What can hang from each mark:
J: N
W: G
X: R
V: G X
N: G
U: D
R: U X
B: N
T: G X
G: D N S T V W
D: G

Known rows, with every way that one mark hangs from another:
D[G[S W]]: [  1   6   1   3   6  -2  -7  -9   7  -1  -8  -7   3   2  -5  -3  -9  -1
   7  -3 -12   5  -7   2  -9  -4   3  -1   0   1  -4 -10  -2  -2  -7   2
  -3  -1  -4  -6  10  -8   1   3   4  -3  12  -6   4 -10  -2   0  -6  -4
   8  -1   1  11   7]
X[R[U[D[G[T V W]]]]]: [-19  28   0  -1   0 -13   0 -16  -7   5  -7   4   8   1  -3 -12  -7 -10
  -6   3  10   3  -7   6 -16  -5   4 -12   3   0   6  -8  -8  -4   3  -5
   3  -5   5  -4  -8 -14  -6   7  11  -9  10  -3   5   6  -7  13   1  -1
   8   3   4   3  21]
T[G[V] X[R]]: [  6  10 -13  -3   3  -2 -15 -23   1  -1  -3   1   4   3  -2 -12 -22 -16
  12  -3   9 -22   8   9   2  -8   3  -2  -2   2   9   2  10   5   9  -9
   7  23   0  -6 -16 -10   3  18  12   6  -2  -8   5   5   2   3  -6  -7
 -10   9   0   4   4]
T[G X]: [ 10   4 -12   1  -2   4 -12 -11   8  -3   0  -3  -4   3  -1  -7 -15 -13
  10  -2   9 -27   4   8   4  -7   1   1   0   3  10  -2   9   6   3  -1
   4  18  -2  -2  -6  -4   3  14   4   6  -4  -5   4   3   2 -21  -5  -9
 -11   8  -1  -1  -6]
X[R[U[D]]]: [-15  19  -3  -4  -3  -7   5  -8 -10   4   1   7   4   2   2  -9   2 -10
 -16   2  10  -4   3   9 -10   1   1  -9   5   0  17  -4  -9  -4   2  -3
   4 -10  11  -5  -6  -2  -8   3   8  -2   3   0   0   8  -4   2   4   2
   0   5   3  -8  13]
J[N[G[S]]]: [  5  -7  -5   0   3  -2  -5 -15  -9   2  -2  -2   7   2   3   0  -8  -5
   6   2  -7   2  -1   2  -3  -7   4   0  -6   3   3   0 -17   8 -11  -4
   1  -1  -9  -4   3  -6  -1  13   6   2   0  -5   3  -2  -2  -5  -6  -7
   6   1   4   1  -2]
J[N[G[T]]]: [ -1  -5  -3   2  -1  -5  -1 -15  -8   3  -2  -1   5   1   0   2  -7  -4
  10   4   1   6  -6   0  -7  -9   5  -5  -6   0  -1   0 -14   6  -6  -1
   2  -1 -11   2  -3 -11  -2   9   4  -5  -4  -3   4   0  -3  -3  -3  -9
   7  -1   4   1  -1]
V[G]: [  1 -11  -4  -2   0   6   3  -1   0  -1   0   4   0  -1   5   2   6   2
   5   4   5 -12   2  -1   2  -4  -1   3   4  -1   5   1   0   0  -3 -13
   2  -1   2  -2   2   5  -1   2  -3  -7  -3   4   1  12   3  -3   3   1
  -9  -1  -1  -1  -8]
T[G[N S V] X]: [  9  10  -8   1  16  -1 -22 -17   0  -3  -6  -1  16   6   4 -12 -20 -13
  17  -4  12 -27   1   4   7 -15   2   3  -5   6  -4  -3  12  13  -4  -8
   3  33 -10  -4  -9 -17   2  27  15   9  14 -12   8  -4  -3  -5 -15  -9
   2  10  -1  18   9]
D[G[N S W]]: [ -2   5   2   4  14  -2  -8  -8   4   0  -9  -5  11   3  -3  -2  -6  -4
   8  -3  -4   7  -9   1 -13  -9   6  -2   2   1 -10 -13  -4   2 -11   8
  -2   3  -5  -4   6 -12  -1   7   5  -3  16  -8   5 -14  -4   1 -12  -5
  11   0   0  18  14]
U[D[G[N T[X] W]]]: [-13  18   1   6   4  -7  -4  -3   1   2  -5   2   6   3  -3  -7   4 -10
   4   5  17   1  -7   4 -17 -11   5 -10   2   0  -2 -10   4   1   1   7
   1   4  -4   1  -5 -23   1   6   5  -8   8  -1   4   1  -9  -9  -3 -11
  11   4   1   7  14]
G[N S V[X] W]: [ -2   5   9   1  26 -12 -14 -20 -14  -5  -9   4  27   3   4  -3  -4   1
  19   0  16  -1   4  -7   3 -17   4   2  -1   5 -27  -1   4   6 -14  -9
   0  12 -11  -4  -2 -17   0  30  12  -2  36 -11   7  -4  -9  28 -14  -7
  20   5   3  24  20]
D[G]: [ -1   4  -4   2  -6   1  -1   3  13   1  -2  -6  -6   1  -7  -2  -3  -2
   0  -2 -12  -1  -7   6 -11   2   3  -1   3  -1   1  -8  -3  -1   2   7
  -1  -2   1  -4   4  -1   1  -3  -4  -1  -4   0   0  -4   1 -13   1  -3
  -1  -3  -1   3   1]
G[D N S V[X] W]: [  4  17   8   6  32 -19 -16 -16 -15  -4 -13  10  25   6   0  -1  -6   4
  19   1  20   0  -4  -7   4 -19   5   2  -4   4 -25  -3   1   8 -17  -9
   0  11 -18  -6   4 -23  -1  33  22  -6  39 -12  10 -10  -9   9 -16  -9
  24   6   3  34  26]
W[G]: [  2   0  -3  -3   4   6  -1   0  -4  -2   3   1  -3  -1  -3   4  -5  -5
   4  -1  15  -6   4   2   1  -6   0  -3  -2  -2   8   0 -10   5   1   2
   4   6  -4  -3   1  -1  -6   0   7   6  -1  -3   4   4   2 -15  -2  -3
  -4   0  -1   5   1]
T[G]: [  6   2  -8   2   0   4  -6  -3   2  -1  -1  -4  -3   1  -3  -3  -8  -8
  10  -2  -2  -8  -4   1   0  -6  -1   1  -1   2   5  -3   3   7  -1  -3
   3  11  -4  -1  -3  -2   0   6   3   3  -4  -3   4   1   2 -13  -6  -4
  -5   2  -1   2  -4]
X[R[U[D[G[N]]]]]: [-16  20  -4  -3  -2  -7   4  -6  -6   6  -1   5   6   3   0  -9   3 -13
 -15   0   8  -3  -2  12 -17  -1   4 -10   8  -1  15 -10 -12  -1   0   3
   4  -9  10  -6  -7  -6  -9   5   6  -2   3  -1   0   3  -5  -4   1   0
   2   3   2  -2  18]
J[N[G[S T[X] W]]]: [  3  -1  -1   2   8  -7  -9 -29  -9  -1  -6  -1  12   2   2  -2 -16  -7
  16   3   7   1   0  -1  -4 -14   6  -5  -8   3  -3  -1 -10   6 -10  -3
   1   4 -13   0  -1 -17   0  19  10  -4   9  -9   7  -3  -5   4 -10 -12
  11   4   5   6   4]
N[G[S T[X] W]]: [  2   6   4   2  16  -4 -11 -31  -3  -3 -10  -7  12  -3  -4  -5 -16  -1
  14   5   8  -2  -3  -5  -1 -16   0  -3  -7   2  -3   2   7   0  -7  -2
   0   7  -9  -1   0 -16  -2   9  12  -2  19 -12  14 -10  -2   8 -10  -9
  13   8   5  13  12]
R[U[D[G]] X]: [-18  40  -5   5 -10  -7  -3  12   9   3  -5  -9  -7   3   3 -15   7  -8
 -24  -4   0 -29 -15  12 -14   1   3  -7   9   2   6 -22 -18  -3  -9  12
  -1 -10   8  -2   9   2 -14   7   0  -2  11   4   4   9  -2 -11   9  -1
  -1   4   3  -5   3]
B[N]: [ -2 -14   0  -2   9   4   3   6  -6  -3  -1   9  -1   1   1  -3   2  -1
  -7  -5   3   2  -9   2   3  -5   3   1   3   2  -5 -10  -8   0   1   6
   3   2  -2  -1  -8  -5  -2   1 -10  -7   0   2  -2  -8  -4   0  -3   3
  -1   1  -1   0  -6]
J[N[G[T[X] V]]]: [  1   1  -5   2   2  -8  -8 -21  -6   2  -5  -1  10   2   1  -4 -14  -7
  12   5   6  -3  -3   1  -3 -10   6  -4  -8   2  -5   2  -9   7  -3  -5
   2  10 -13   1  -8 -17   1  18   7  -2  -1  -5   5   4  -4   1  -5 -10
   8   3   4   6   3]
X[R[U[D[G[S T V]]]]]: [-17  29  -1  -2   1 -12  -1 -15  -6   3  -7   5  11   3   0 -14  -8  -8
  -8   1   6  -6  -6   8 -11  -4   2 -10   2   1  10  -7  -6  -2   2  -8
   3  -3   5  -6  -6 -13  -8   8  14  -4  13  -3   3   2  -6   8   3   0
   8   3   5   3  22]
V[G[N S W] X]: [  0 -13   4  -1  15  -3  -4 -17  -8  -7  -2   9  16   1   9   4   9   4
  19   4  21 -19  11  -1   2 -18   3   4   7   2  -9  -1   5   2 -17 -14
   3  -2  -3  -6   3  -1  -3  25   3 -11  26  -3   2   8  -2   7  -4  -7
   3   4   2  10   1]
N[G[S T V W]]: [ -1  10   6   2  21  -6 -11 -28  -9  -1 -14  -8  17  -4  -6  -6 -17   2
  17   6   0  10 -11 -12  -1 -16   0  -2 -11   2 -15   3   3   2  -7 -10
  -1  11 -15  -2  -1 -21  -1   9  15  -2  22 -12  17  -8  -5  23 -12  -5
  21   5   6  21  18]

Rows:
[  2   5  -2   0  21  -8 -15 -26 -13  -3  -8   3  20   3   1  -6 -15  -9
  23  -2  13  -7   4  -1   0 -19   5   0  -1   5 -12  -2   4  10  -9  -9
   5  18  -9  -6  -8 -16  -2  29  15   1  24 -13   9  -3  -4  16 -17  -9
   9   7   2  19  16] => T[G[N S V[X[R]] W]]
[  2  16   4   6  21 -11  -9 -19  -7   2 -15  -3  10  -2 -11  -3 -14   4
  14   9   7  15 -18 -12  -4 -14   1  -4 -11  -1 -14   2  -1   3  -6  -6
   0   8 -19  -1  -1 -24  -2   8  16  -8  14  -9  18  -9  -4   5 -10  -8
  19   4   4  24  21] => N[G[D T V W]]
[ -2  -5   1  -4  21  -1  -7 -23 -10  -3  -9   6  12   1  -2 -11 -15  -4
   1  -1   7  -5  -9   1   4 -15   3  -2  -4   3  -4  -6  -1   0   3  -2
   5  13  -7  -6 -15 -20  -4  11   4  -5  12  -8   7 -13  -5  14  -7  -2
   8   7   3  11  10] => B[N[G[S T[X[R]] V]]]
[ -7  11   5   1  11 -12  -8 -20   1  -1  -9   3  18   4  -3  -6 -10   1
  16  -2   6  -9  -5   4 -10 -14   7  -4   1   0 -14  -7   5   3  -1  -2
   2   8  -5  -5  -6 -20  -4  21  10  -6  23  -7   2  -9  -4  10  -2  -8
  15   0   2  21  23] => D[G[N S T V[X[R]]]]
[  5  13   6   5  22  -8  -8 -24  -7  -2 -14  -3  11  -1  -9  -1 -14   5
  14   7   5  11 -14 -10  -3 -16  -1  -2 -10   0  -4  -1  -3   2 -12  -4
  -1   1 -16  -2   8 -21  -5   7  18  -7  21 -11  17 -17  -2  -1 -11  -8
  19   5   5  21  19] => N[G[D S T W]]
[  3  -1   3   2  26  -2  -7 -16  -9  -5 -12   7   8   1  -4  -7 -12   0
   4   1  12   1 -16  -3   3 -18   3  -1  -5   2  -5 -10  -5   1  -7   5
   3   6 -14  -3  -4 -23  -4  10   5 -11  18  -9  11 -19  -5  -5 -11  -5
  13   8   3  16   8] => B[N[G[D S T[X] W]]]
[-12  19   3  -1   6 -16  -5 -19 -12  -1  -5   7  12   0   0  -8  -1  -6
   5   3  17  -3   6   2  -5  -7   4  -6   3   3  -8   1   0  -2  -1 -12
   3  -1   1  -5  -8  -9  -1  20   9  -7  21  -4   4  14  -8  22  -3  -4
  10   6   5   4  14] => G[V[X[R[U[D]]]] W]
[  1   2   1   3  25  -5  -8 -13  -8  -3 -13   6   7   1  -7  -8 -12  -1
   5   1  14   4 -18  -4   2 -17   4  -2  -5   2 -13  -9  -4   2  -1   3
   4  12 -16  -2 -10 -26  -1  11   4 -12  12  -7  12 -13  -7   1 -11  -5
  11   7   2  18   9] => B[N[G[D T[X] V W]]]
[  6  11   3   4  24  -8  -8  -3  -9   0  -8   9  17   7   2   0  -2   3
   4   0   9   0  -9  -3   3 -11   1   2  -4   1  -5  -6  -4   8 -14   1
  -1   6 -11  -4   8 -16  -6  15  18   0  19  -8   5 -19  -3 -11 -11  -4
  14   3   0  24  21] => G[D N S]
[ -1   9   0   2  12  -3 -11  -4   4   2  -9  -4  14   5  -3  -6  -8  -3
   6  -3  -9  -3 -10   2  -7  -6   4   0  -1   2 -13 -10  -1   6  -5   1
  -2  13  -6  -6   1 -15  -1  12   7   3  13  -6   4 -11  -4   0  -8  -3
  12  -1  -1  22  16] => D[G[N S V]]
[ -4   7  -2   3   6  -2  -6   2   7   3  -6  -5   8   4  -5  -4  -4  -4
   4  -2  -5   1 -10   2 -11  -4   5  -2   2  -1 -13  -9  -2   5   0   6
   0  10  -5  -3  -4 -12   0   7   1   0   3  -3   3  -6  -4  -4  -6  -3
   6  -2  -2  17  12] => D[G[N V]]
[  7  12  -1   4   9  -6  -6 -16   2  -1  -8  -2   1   0  -9  -3 -11   2
   7   7  11  -7 -10  -1  -2 -11   0  -3  -7  -2   5   1   3   1  -1   1
   2   4 -11  -1  -1 -16  -3   6  12  -3   5  -6  12  -9   1 -21  -3 -10
   7   6   3  13  11] => N[G[D T[X]]]
[  1 -11   2  -2  23  -1  -7 -13 -11  -6  -9   3  10   0  -3  -7  -5   0
   4  -1   1   0  -8  -2   4 -14   3   3  -1   5 -13  -7  -6   2  -6  -1
   3   7 -10  -7  -7 -13  -2  14  -2  -5  19  -7   8  -9  -6  11 -11  -2
  11   6   3  11   3] => B[N[G[S V[X] W]]]
[ -2 -15   1  -6  10  -3   1 -22 -10  -5   2  14  15   2  10   2   8   1
  12   3  20 -26  17   6   0 -14   4   1  10  -1   4   3   4   1  -8 -15
   7  -5   7  -9  -4   2  -7  23   5  -8  19  -2  -3   9   2   8   3  -5
  -4   4   2   4   4] => V[G[N S] X[R]]
[  0  -9   1  -2  18   2  -5 -13  -6  -5  -7   4   6   0  -1  -8  -9  -2
   0  -1   7  -9 -11   1   4 -14   1   0  -3   3  -2  -8  -3   0  -1   4
   4   8  -7  -3  -9 -16  -4   7  -2  -6  11  -6   6 -15  -3  -1  -5  -3
   7   7   2   7   2] => B[N[G[S T[X]]]]
[  3   1  -1  -1   4  -3  -6 -14  -1  -1  -4  -7   3  -2  -6  -3  -3   1
   6   6   0  -9   1  -1  -1  -6   1   2  -3   1  -5   7   1   3  -1  -5
   2   4  -5  -5  -5  -3  -1  10   2   3   7  -4   7   4   0   0  -3  -6
   6   4   4   6   3] => N[G[V[X]]]
[  2  19   0   2  21  -7 -12  -9  -7  -1  -7   9  13   3  -4  -1 -15  -4
  16   2  37 -11  -5  -2   4 -20   3  -6  -7  -2  -6  -2  -3  10   0  -1
   5  24 -17  -1  -7 -28  -7  20  23   0  13 -10  11  -3  -4 -18  -8 -10
   8   4  -1  30  22] => W[G[D N T[X] V]]
[  0   2   6   4  27  -7  -5 -15 -12  -3 -12  11  19   2   4   3  -2   7
  20   6  22   1 -10 -10   1 -21   2  -1  -2  -1 -10  -6   2   5 -16 -14
   0   5 -13  -1   7 -21  -5  17  16 -17  24  -6  10  -5  -4   2  -9  -5
  12   2   1  26  17] => V[G[D N S T W]]
[  0   4   6   2  17  -3  -7 -27  -6  -2 -11  -8  11  -4  -5  -2 -12   2
  13   5   2  10  -8 -10  -4 -15  -1  -2  -8   1  -7   1   2   1  -9  -3
  -1   2 -11  -1   2 -15  -4   5  11  -4  19 -11  15 -11  -3  13 -10  -6
  17   4   5  13  13] => N[G[S T W]]
[ -1  18   2   2  22  -7  -7  -4 -12   0  -7   9  13   2  -6   3 -11   0
  15   3  30  -1 -11  -6   1 -19   2  -6  -8  -2  -9  -3  -7  11  -3  -2
   4  19 -19  -1  -4 -26  -9  15  21  -2  13  -8  11  -5  -4 -15  -9  -7
  11   1  -1  30  23] => W[G[D N T V]]
[ -4 -13   1  -1  14   3   3  -6  -6  -2  -5   3   2  -2  -4  -4  -3   0
  -3   0   4   4 -16  -2  -1 -12   2  -2  -1   0  -4  -9  -7   0   1   8
   4   3  -8   0 -11 -13  -5   0  -7  -9   3  -2   6 -11  -3  -2  -5   0
   6   3   1   5   0] => B[N[G[T]]]
[ -5  11   4   2  14  -9 -10 -26   3  -1 -10  -1  16   3  -3  -6 -15  -7
  14  -2  11   1  -3   4 -14 -15   8  -7   1   0  -7 -12   4  -1  -4   7
   1   6  -4  -3  -2 -22  -2  13  11  -7  20 -11   6 -15  -5   9  -9 -10
  12   3   1  19  23] => D[G[N S T[X[R]] W]]
[ -4   3   1   5   7  -1  -4  -2   5   2  -6  -5   5   2  -6   0  -2  -5
   6  -2  -1  11  -8   1 -16  -6   7  -4   5  -1  -8 -13  -5   2  -7  13
  -1   0  -4  -2   2 -10  -1   3  -1  -5   6  -4   4  -9  -4  -4 -10  -6
   6  -2  -2  14  11] => D[G[N W]]
[ -5   7   2   4   8  -8  -8  -7   5   0  -7  -3  10   3  -6  -2  -2  -3
  12  -1   4   2  -5   2 -13  -9   8  -2   5   1 -19  -9   0   3  -5   5
   0   6  -6  -4  -3 -12   1  17   0  -6  16  -5   4  -2  -6   4  -9  -8
  10   0  -1  18  12] => D[G[N V[X] W]]
[ -2  24  12   8  38 -19 -15 -20 -17   0 -20   9  31   4  -1  -4 -16   6
  23   3  20  15 -18 -15   2 -23   3  -3 -11   2 -29  -6   4   8 -14 -11
  -2  18 -24   1   1 -39  -3  25  27 -11  38 -14  16 -19 -11  20 -18  -7
  31   4   3  42  37] => G[D N S T V W]
[  6  -5   3   2  20  -8  -6 -15  -9  -7  -6  14  14   4   6   6   8   7
  19   5  25 -17   5  -2   4 -19   4   4   5   0  -7  -3   1   4 -19 -15
   2  -3  -8  -7   9  -7  -4  28  10 -14  30  -4   4   3  -1  -8  -6  -8
   6   4   2  18   7] => V[G[D N S W] X]
